In the rows, 128 means zero.
Known rows, with every step that occurs
vebel/govo: [125 130 120 128 133 110 132 125 130 138 143 136 127 104 119 126  82 112
 118 119 137 113 133  99 134 129 153 125 130 124 128 119 143 124 117 125
 124  80 128 142 124 133 128 136 120 162 123 143 111 144 190 140 137 119
 119 128 138 149 125 119 121 118]
geba/lazu/gesa/bovum/rimot/govo: [108 129 178 134 117 141 114 132 127  95 138 113 106  62 131 119 113  37
 136 129 123 118 144  79 166 126 134 135 132 150 137 135 130 129 112 127
 134 140 109 137 105 145 123 111 116 122 143 130 114 129 189 116 139 106
  96 118 134 154 112 135 146  93]
bovum/rezosu/vesebub/pono/lazu: [159 117 127 123 140 142 123 101 121 139 130 126 126 118 133 127 152 113
 121 132 137 138 112 109 148 114 110 142 132 106 113 130 144 129 131 109
 136  41 133 132 117 142 122 104  98 136 128 138 110 137 142 117 125 141
 125 132 157 119  97 144 186 125]
gesa/bovum/rezosu/vesebub/nakiv: [151 105 157 120 135 114 126 130 150 123 125 120 127 102 150 141 183  68
 123 143 124 178 121 106 144 122 103 111 121 143 121 148 132 142 132 125
 140 136 145 142 132  94 117 120 115 125 151 153  99  95 112 120 114 139
 114 134 162 133  85 153 143 140]
pono/vesebub: [109 128 134 125 154 150 128 124 137 125 128  98 122 129 122 189 127 113
 121 122 127 140 144  94 143 136 113 139 137 137 138 133 129 120 119 118
 128  92 136 148 120  98 125 130 140 131 126 145 123 130 137 131 129 128
 131 122 134 120 122 126 154 168]
bovum/rezosu/vesebub/pono: [134 114 123 123 120 110 122 113 105 133 124 132 128 127 140 121 170  85
 125 131 143 140 106  85 148 113 113 119 122  86 116 123 132 131 127 126
 132 132 148 128 117 144 129 126 104 122 129 136 107 112 122 123 141 138
 118 133 169 102  84 150 152 129]
rimot/govo: [122 128 114 123 128 117 111 121 116 103 134 129 123  74 126 113 138  65
 140 130 121 119 136  95 144 129 141 123 131 121 125 132 132 136 104 123
 122 132 123 137 126 135 129 130 117 128 132 124 102 121 154 126 130 125
 113 125 140 127 117 129 127 118]
vesebub/pono/lazu/gesa/bovum/rimot: [127 124 207 133 116 172 131 133 125 124 136 132 124 124 139 123  99  92
 122 123 140 122 139 115 162 126 114 142 132 155 140 129 125 113 129 125
 137  88 112 129 111 137 121  88 107 141 145 132 136 151 182 116 145 107
 107 122 119 168 107 139 185 102]
nakiv/govo/vebel/tiba: [150 121  76 130 175 148 115 116 150 118 133 150 136 116 125 132 118 119
 120 149 123 116 130 118 129 104 141 138 125 121 120 133 149 143 138 121
 122 134 110 148 138 110 138 152 121 102 133 130 148 138 180 110 137 123
 118 112 120 127 130 149 125 131]
bovum/gesa/lazu/pono/vesebub/nakiv/govo: [142 108 110 120 152 141 111 105 154 140 130 149 127  95 136 163 141  85
 105 130 120 152 153  95 140 120 112 122 134 146 133 143 146 102  97 101
 136 130 131 155 123  88 137 131 102 139 148 123 128 144 168 123 127 131
 146 150 126 131  95 123 189 130]
rimot/bovum/rezosu: [150 109  87 130 116 109 134 140 128 112 126 126 125 128 130 108 135  60
 118 135 128 144 131 127 129 139 122 117 121 136 109 132 145 132 140 132
 137 113 149 131 114 133 125 143 115 128 132 132 146 110 154 115 111 129
 129 124 135 156 118 145 120 133]
vesebub/pono: [134 123 120 122 115 134 124 110  97 135 133 144 130 127 134 109 146 131
 125 126 148 126 125 102 145 113 123 125 124  91 132 118 122 124 124 126
 122 114 138 122 120 144 131 124 114 127 133 110 143 127 129 130 143 128
 132 133 123 113  92 141 164 114]
vesebub/nakiv/govo/vebel/tiba: [154 113  78 127 180 148 113 113 158 119 137 160 136 105 128 132 129 112
 117 153 121 132 135 118 132 101 135 130 125 129 124 133 145 144 132 119
 119 129 113 146 140  93 134 149 113 106 145 128 152 133 179 112 131 127
 116 121 120 127 113 151 127 132]
pono/vesebub/nakiv/govo: [149 112 130 117 147 138 110 113 160 121 128 147 122 104 137 160 138  95
 108 130 128 162 149  83 146 118 129 118 136 138 124 138 143 116 103 108
 118 122 130 161 127  89 129 129 124 146 146 134 134 133 167 124 126 127
 134 135 134 111 104 124 160 141]
nakiv/govo/vebel: [137 120  70 132 126 124 116 110 158 118 131 146 127 108 126 139 157 122
 111 150 137 137 128 110 133 111 138 117 131 122 120 147 153 133 138 123
 119 178 123 130 133 107 134 148 116 146 146 144 162 155 208 115 138 121
 138 127 132 124 133 141 118  98]
bovum/rezosu/vesebub: [129 119 130 129 128  98 126 130 135 128 117 106 126 123 137 144 163  64
 126 134 125 147 103 104 131 127 116 119 125 122 108 140 142 141 131 127
 139 149 142 136 123 129 123 129 114 126 121 157  78 104 123 120 125 137
 112 125 188 114 117 137 130 144]
rezosu/vesebub: [140 124 157 127 142 121 128 125 129 131 118 106 126 134 127 161 149  98
 128 125 129 138 105 111 144 124 124 121 129 115 121 131 127 134 120 129
 140 153 132 135 124 126 129 127 134 122 123 154  99 109 107 126 139 136
 122 124 170 109 120 130 139 151]
lazu/gesa/bovum/rimot/govo/vebel/tiba: [116 124 113 133 169 165 116 131 135 102 142 134 133  86 126 125 115  55
 134 148 122 108 141 105 150 113 130 141 125 151 139 128 137 149 131 128
 128 141 103 140 132 112 133 138 105 101 143 131 134 137 201 107 142 107
  86 107 123 160 114 156 136 127]
vebel/tiba: [143 126 121 130 179 151 125 129 125 124 131 134 136 131 127 126  91 118
 132 132 115 111 128 130 128 117 132 147 123 128 126 116 132 140 136 127
 130  96 114 142 134 126 132 135 128  85 119 118 122 121 115 121 129 130
 110 112 119 128 126 138 131 157]
rimot/bovum/rezosu/vesebub: [158 111 126 128 131 105 132 135 128 118 117 110 123 133 129 144 146  41
 120 134 126 151 109 113 143 131 121 113 123 122 106 136 141 137 127 132
 146 140 147 136 115 130 124 141 120 119 125 158 112  95 126 116 124 138
 126 118 176 132 113 144 139 158]
pono/lazu/gesa/bovum: [145 129 164 130 141 192 129 137 129 131 132 109 128 119 143 127 106 150
 128 131 135 128 129 144 160 130 117 149 131 175 134 149 141 134 146 129
 158  97 113 138 135 129 126 109 100 146 145 131 140 166 187 125 122 123
 124 123 102 178 128 150 187 124]
rimot/bovum/rezosu/vesebub/pono: [161 105 122 123 115 115 127 114  97 127 123 128 127 131 134 123 173  62
 119 133 145 139 109  94 159 116 116 115 121  89 114 121 131 129 125 129
 139 122 151 130 108 145 128 135 113 120 130 137 133 103 130 122 140 135
 127 127 161 118  81 154 160 134]
rimot/govo/nakiv: [102 120 121 121 142 116 113 132 131 101 134 104 127  67 128 130 160  54
 131 150 135 118 134 106 139 139 137 123 133 124 136 135 131 138 113 122
 114 153 128 123 129  94 137 136 106 150 120 128  80 142 151 128 110 131
 114 141 122 123 140 118 109 120]
rimot/bovum/gesa/lazu/pono: [144 117  84 130 144 147 131 115 113 151 128 129 137 124 121 134 118  99
 122 125 113 120 135 161 138 133 104 128 123 144 138 133 135 108 115 117
 154 154 129 122 109 130 140 140  88 111 132 113 157 142 113 126 127 125
 160 142 112 171 105 130 190 118]
rezosu/bovum/gesa/lazu/pono/vesebub/nakiv: [ 93 126 105 118 153 160 124 126 137 146 135 119 132 104 130 176 154  81
 114 131 107 156 156 110 134 129  88 121 133 156 150 146 129 114 102 108
 145 124 137 138 120  73 127 128  87 127 145 121 163 121 111 125 117 139
 148 146 121 146  78 133 190 161]
vesebub/rezosu/bovum/rimot/govo/nakiv: [ 74 135 137 128 119 112 110 142 140  92 135 114 129  82 134 139 136  11
 121 150 128 113 143  84 146 146 124 118 133 139 139 135 121 140 115 121
 112 154 110 119 119  84 123 119 109 146 124 128 103 127 142 125 112 132
 109 137 132 132 125 116 113 132]
bovum/gesa/lazu/pono/vesebub: [100 124 104 127 165 164 127 115 131 150 130  99 129 119 121 194 122  99
 121 120 112 130 148 112 143 135  93 143 134 151 146 144 134 106 113 105
 149 120 132 137 112  95 133 133 106 123 127 130 121 149 120 132 129 129
 154 138 125 141 107 122 200 156]
bovum/gesa: [110 121 142 126 112 117 126 130 103 141 131 143 121 135 137 138 126 101
 131 124 118 114 135 112 109 133 101 128 130 118 145 137 128 112 115 132
 140 131 135 122 132 119 147 125 148 124 130 112 109 128 139 123 144 135
 115 144 121 142 131 123 122 123]
gesa/lazu/pono/vesebub/rezosu: [113 123  93 133 155 149 123 110 146 138 131 113 134 129 130 191 119 129
 116 131 121 130 141 105 162 144  87 139 123 172 146 137 124 130 128 104
 138 113 108 136 119  77 116 131 111 132 139 128 140 144 105 142 103 140
 153 136 131 122  81 131 195 171]
rezosu/bovum/gesa/lazu: [ 97 149  85 133 137  98 124 138 103 159 133 122 132 122 129 141 146  98
 120 120 115 121 136 115 117 129 100 134 136 128 141 151 134 121 129 117
 151 120 150 129 135 127 126 131 133 104 130 113 154 119 113 118 129 144
 122 145 123 173 127 123 137 119]
rezosu/vesebub/pono/lazu: [166 121 143 121 146 157 125  96 112 141 131 120 126 121 125 138 143 141
 121 129 138 131 112 115 157 111 114 142 133 102 120 124 134 125 122 111
 132  44 124 131 118 141 121 103 114 136 129 135 121 135 131 122 133 139
 134 128 146 120  99 141 197 126]
pono/vesebub/nakiv/govo/vebel/tiba: [141 112  81 125 190 162 114 114 161 117 138 142 131 107 123 165 124 103
 114 151 122 138 144 100 138 104 127 136 128 133 130 133 148 140 126 112
 119 112 117 156 136  78 132 150 121 108 143 136 149 129 186 112 130 125
 118 118 119 122 110 150 147 152]
gesa/bovum/rezosu: [135 119 127 133 121 113 128 138 138 117 127 120 125 108 151 114 144  89
 128 139 125 145 130 112 130 136 114 132 121 151 110 156 148 141 163 133
 142 115 142 141 132 131 121 122 115 120 138 135 108 128 128 117 113 130
 122 123 133 159 124 156 108 130]
pono/vesebub/nakiv/govo/vebel: [131 111  79 122 143 138 115 106 172 119 135 142 124  93 128 167 174 111
 106 152 136 162 145  92 139 113 123 113 135 136 131 150 147 128 125 112
 115 154 131 143 132  73 131 147 112 152 158 147 158 144 222 116 129 123
 140 133 136 120 107 142 139 117]
bovum/rezosu: [114 120  95 131 117 103 124 137 140 126 129 131 128 123 138 109 145  82
 127 137 124 141 126 117 109 133 118 127 124 138 112 137 148 135 146 126
 129 122 144 130 126 134 125 130 101 132 128 129 105 126 144 120 113 128
 118 132 151 133 122 137 111 126]

Rows
[155 122  92 131 141  98 131 130 103 149 133 120 125 122 123 144 147  85
 118 121 126 123 142 131 135 134 100 133 130 130 143 144 130 108 119 115
 148 107 157 130 125 120 127 142 159 106 136 115 142 116 130 120 122 135
 119 140 113 181 120 123 144 120]
rimot/bovum/gesa/lazu
[143 118 144 120 126 128 125 108  99 135 124 131 129 132 132 134 162 108
 125 124 146 130 109  92 160 110 119 122 124  80 127 117 122 128 118 128
 132 137 136 128 118 140 131 126 118 119 128 137 121 118 117 128 152 134
 127 128 155  99  87 144 169 135]
rezosu/vesebub/pono
[131 119 150 130 135 126 126 142 133 127 117 100 126 123 149 140 157  64
 130 136 130 149 105 107 147 129 114 125 123 150 114 147 145 144 142 134
 159 163 138 143 128 132 124 126  97 131 132 159  89 124 149 119 127 130
 109 124 173 136 114 151 149 145]
lazu/gesa/bovum/rezosu/vesebub
[124 128 205 137 121 169 132 142 142 120 135 124 123 126 135 132  91  87
 124 121 130 127 139 125 151 132 116 143 134 176 137 136 125 117 132 126
 140  99 108 132 117 131 118  89 113 138 143 140 129 151 186 116 137 105
 108 114 123 178 125 132 166 111]
pono/lazu/gesa/bovum/rimot
[123 130  94 134 138  91 125 129 112 159 134 121 128 119 131 144 153 107
 124 120 123 123 139 121 123 130  97 142 131 132 145 143 132 111 122 112
 142 110 152 130 138 123 129 131 145 112 134 117 113 127 127 122 126 139
 113 147 125 166 124 116 137 106]
bovum/gesa/lazu
[146 112 125 121 150 162 110 100 169 123 127 142 112  92 130 159 126 107
 107 138 121 161 144  91 151 111 129 126 133 142 125 135 148 114 103 108
 128 130 117 153 107  98 136 132 102 135 145 127 146 143 162 125 122 128
 159 142 125 109  93 131 185 131]
geba/lazu/pono/vesebub/nakiv/govo
[116 134 120 126 139 187 126 134 129 144 134 123 131 133 126 116 114 142
 125 128 134 122 126 154 136 123 123 147 136 167 136 120 139 125 113 115
 144 104 115 124 128 130 132 116  73 167 130 121 131 170 217 127 118 122
 113 135 124 151 128 127 196 112]
pono/lazu/gesa
[ 80 139  93 127 161 166 127 124 123 149 128  98 132 118 122 190 123  93
 118 122 107 126 148 110 140 138  95 138 137 152 144 148 138 114 116 110
 153 128 130 139 113 100 129 132  90 115 124 129 158 144 116 127 130 136
 160 135 125 145 109 126 204 166]
rezosu/bovum/gesa/lazu/pono/vesebub
[110 119 112 129 136 162 122 111 146 127 130 126 132 137 133 188 103 133
 120 133 121 129 141 104 158 145  93 132 123 169 144 128 122 131 126 113
 135 127  98 134 116  78 125 127 110 138 136 125 141 143 109 143 112 139
 156 132 130 111  84 132 190 180]
lazu/pono/vesebub/rezosu
[133 125 215 137 114 129 135 141 139 109 130 125 121 119 138 139 102  78
 124 122 125 133 143 110 149 136 119 131 129 148 132 142 119 117 140 134
 131 108 116 134 117 130 115  95 148 113 142 145 127 122 126 116 146 108
 114 112 128 162 127 132 126 116]
gesa/bovum/rimot
[161 124 128 122 140 161 123  98 112 141 137 135 128 119 126 117 137 161
 122 128 139 123 125 127 147 113 118 147 133 107 126 126 133 121 129 109
 126  31 124 125 120 142 124 104 108 143 133 115 142 147 150 124 127 134
 135 133 117 129 104 140 187 113]
vesebub/pono/lazu
[128 119 119 129 127 155 124 132 125 130 134 126 128 114 154  99 146 103
 125 139 138 137 127 119 144 126 109 143 125 157 119 146 155 136 155 126
 150  90 136 135 128 145 125 113  75 145 143 123 119 149 189 116 115 126
 117 131 127 165 104 162 168 111]
vesebub/pono/lazu/gesa/bovum/rezosu
[130 110  71 125 150 160 113  97 180 120 135 134 113  83 121 167 164 120
 106 158 131 160 143 101 144 103 121 120 132 140 130 146 154 130 127 110
 123 168 120 133 112  80 136 147  91 142 156 141 174 150 201 115 128 122
 162 140 126 113  97 146 166 110]
geba/lazu/pono/vesebub/nakiv/govo/vebel
[106 119  97 131 148 143 122 108 133 145 132 123 131 135 134 197 120 121
 118 127 118 123 144  97 153 144  76 141 124 170 156 138 125 121 118 106
 143 116 111 135 120  73 127 130 122 129 140 121 131 141 110 140 112 145
 147 143 129 131  84 129 192 168]
bovum/gesa/lazu/pono/vesebub/rezosu
[146 111 150 123 126 118 124 113 105 130 124 122 126 119 147 126 173  90
 126 133 144 142 109  81 159 115 112 123 120  92 115 135 134 135 140 132
 142 127 147 135 122 146 127 120 113 113 135 139 113 114 122 121 143 135
 125 125 158 120  83 159 155 132]
gesa/bovum/rezosu/vesebub/pono
[121 122  98 131 168 140 117 122 139 101 142 136 133  85 117 131 120  55
 133 146 116 108 138 103 137 113 133 137 126 128 133 128 134 145 125 123
 114 121 108 137 130 111 128 139 121  93 134 130 128 122 172 108 140 113
  93 106 134 137 116 145 113 131]
bovum/rimot/govo/vebel/tiba
[118 127 118 121 133 191 124 120 113 149 138 136 133 135 130 104 130 143
 123 127 146 123 123 141 145 113 122 146 133 144 137 114 135 120 115 114
 141  92 120 119 121 138 136 114  70 164 135 114 143 165 221 128 126 123
 116 140 117 140 105 135 212 105]
vesebub/pono/lazu/gesa
[128 112  95 131 146 147 126 113 126 137 132 122 130 139 128 198 107 101
 112 129 120 123 150 107 163 149  76 135 124 168 153 135 122 118 118 109
 149 111 114 136 112  74 124 139 125 123 142 123 155 130 112 137 112 144
 155 138 121 147  80 135 199 175]
rimot/bovum/gesa/lazu/pono/vesebub/rezosu
[ 69 148 163 137 113 130 127 146 140 114 130 130 127 147 131 169  86  56
 113 122 115 128 150  79 138 144 105 124 136 154 137 132 115 126 127 124
 127 112 104 131 107 100 110 104 133 124 132 133 175 108 127 122 135 132
 126 119 146 134 105 120 151 165]
pono/vesebub/rezosu/bovum/rimot
[ 97 137  75 132 134 140 123 121 116 158 130 141 144 127 131 136 119 117
 122 131 106 115 132 139 130 134  92 129 122 156 141 143 134 124 127 114
 155 162 111 118 120 121 131 131  77 111 132 104 165 145  93 128 120 142
 157 150 119 154  97 130 193 130]
vesebub/rezosu/bovum/gesa/lazu/pono
[ 67 141 118 125 119 149 121 132 106 142 129 141 131 150 139 170  97  93
 120 126 102 110 142  97 123 143  79 125 130 145 148 143 127 123 119 129
 155 147 107 124 122  92 137 126 110 125 130 107 167 134 105 127 136 152
 147 145 121 139 105 132 168 172]
lazu/pono/vesebub/rezosu/bovum/gesa
[117 124 112 122 136 172 122 122 116 148 133 125 131 135 135 110 145 109
 124 130 143 130 109 125 144 113 112 142 132 141 126 121 146 131 113 113
 146 103 130 124 120 141 134 116  57 163 131 125 115 157 220 121 126 128
 106 140 150 135  98 143 205 116]
bovum/rezosu/vesebub/pono/lazu/gesa
[126 134 165 134 135 177 128 137 127 129 129 106 112 111 140 130 116 148
 129 135 137 127 129 126 158 121 121 146 126 162 139 144 138 136 149 138
 160 143 121 132 121 132 128 125 115 122 146 127 148 147 163 123 126 122
 127 127 102 163 123 153 161 112]
geba/lazu/gesa/bovum
[140 119 152 131 144 142 125 135 136 129 120  98 126 119 145 146 150  78
 127 137 129 148 104 116 153 127 110 137 128 155 111 152 151 144 141 125
 160 122 133 144 127 130 121 115  91 137 133 158  88 132 153 116 121 134
 109 121 170 146 118 154 166 144]
pono/lazu/gesa/bovum/rezosu/vesebub
[ 78 155  77 134 144 149 122 132 128 140 129 116 140 137 131 175 115 119
 112 132 111 129 141 105 150 141  94 129 131 163 135 150 132 139 139 114
 150 130 108 134 121  94 113 133  93 117 130 122 203 130  89 132 111 151
 161 128 127 140  92 135 185 179]
gesa/lazu/pono/vesebub/rezosu/bovum
[161 109  91 126 183 141 114 112 155 120 132 152 136 109 128 148 144  94
 116 153 122 140 125 108 138  98 130 127 124 123 121 131 145 147 129 119
 124 145 113 151 139  93 134 150 119 102 141 141 137 125 169 109 135 130
 112 119 140 116 109 153 141 148]
rezosu/vesebub/nakiv/govo/vebel/tiba
[140 116 109 123 133 177 127 124 111 141 131 123 131 142 128 112 138  90
 117 132 146 131 112 134 159 118 116 136 130 143 125 117 143 127 113 118
 153  94 133 126 108 141 134 123  63 160 134 130 144 146 221 119 124 128
 116 134 143 147  95 148 214 123]
rimot/bovum/rezosu/vesebub/pono/lazu/gesa
[ 87 146  80 135 143 104 121 134 109 157 136 116 130 127 133 180 143  99
 115 122 116 123 147  91 132 140  79 139 136 145 149 155 132 122 126 107
 150 103 143 139 132  96 118 133 141 110 136 114 154 120 109 124 118 154
 125 144 128 163 108 123 154 153]
pono/vesebub/rezosu/bovum/gesa/lazu
[126 121 122 131 130 154 125 143 141 129 131 117 127 114 149 107 126 101
 126 140 128 139 128 129 136 133 110 143 126 174 117 154 157 140 158 127
 154  99 132 137 132 136 124 114  79 145 140 132 113 153 186 115 106 125
 113 127 129 172 122 153 157 117]
pono/lazu/gesa/bovum/rezosu
[ 82 146 147 128 111 114 114 139 119  94 133 135 123  82 122 112 113   4
 132 126 111 115 145  79 142 132 139 115 136 127 124 135 127 131 104 126
 119 140 110 132 112 142 116 113 110 117 129 128 138 110 155 115 143 118
 104 118 149 141 116 121 123 121]
rezosu/bovum/rimot/govo
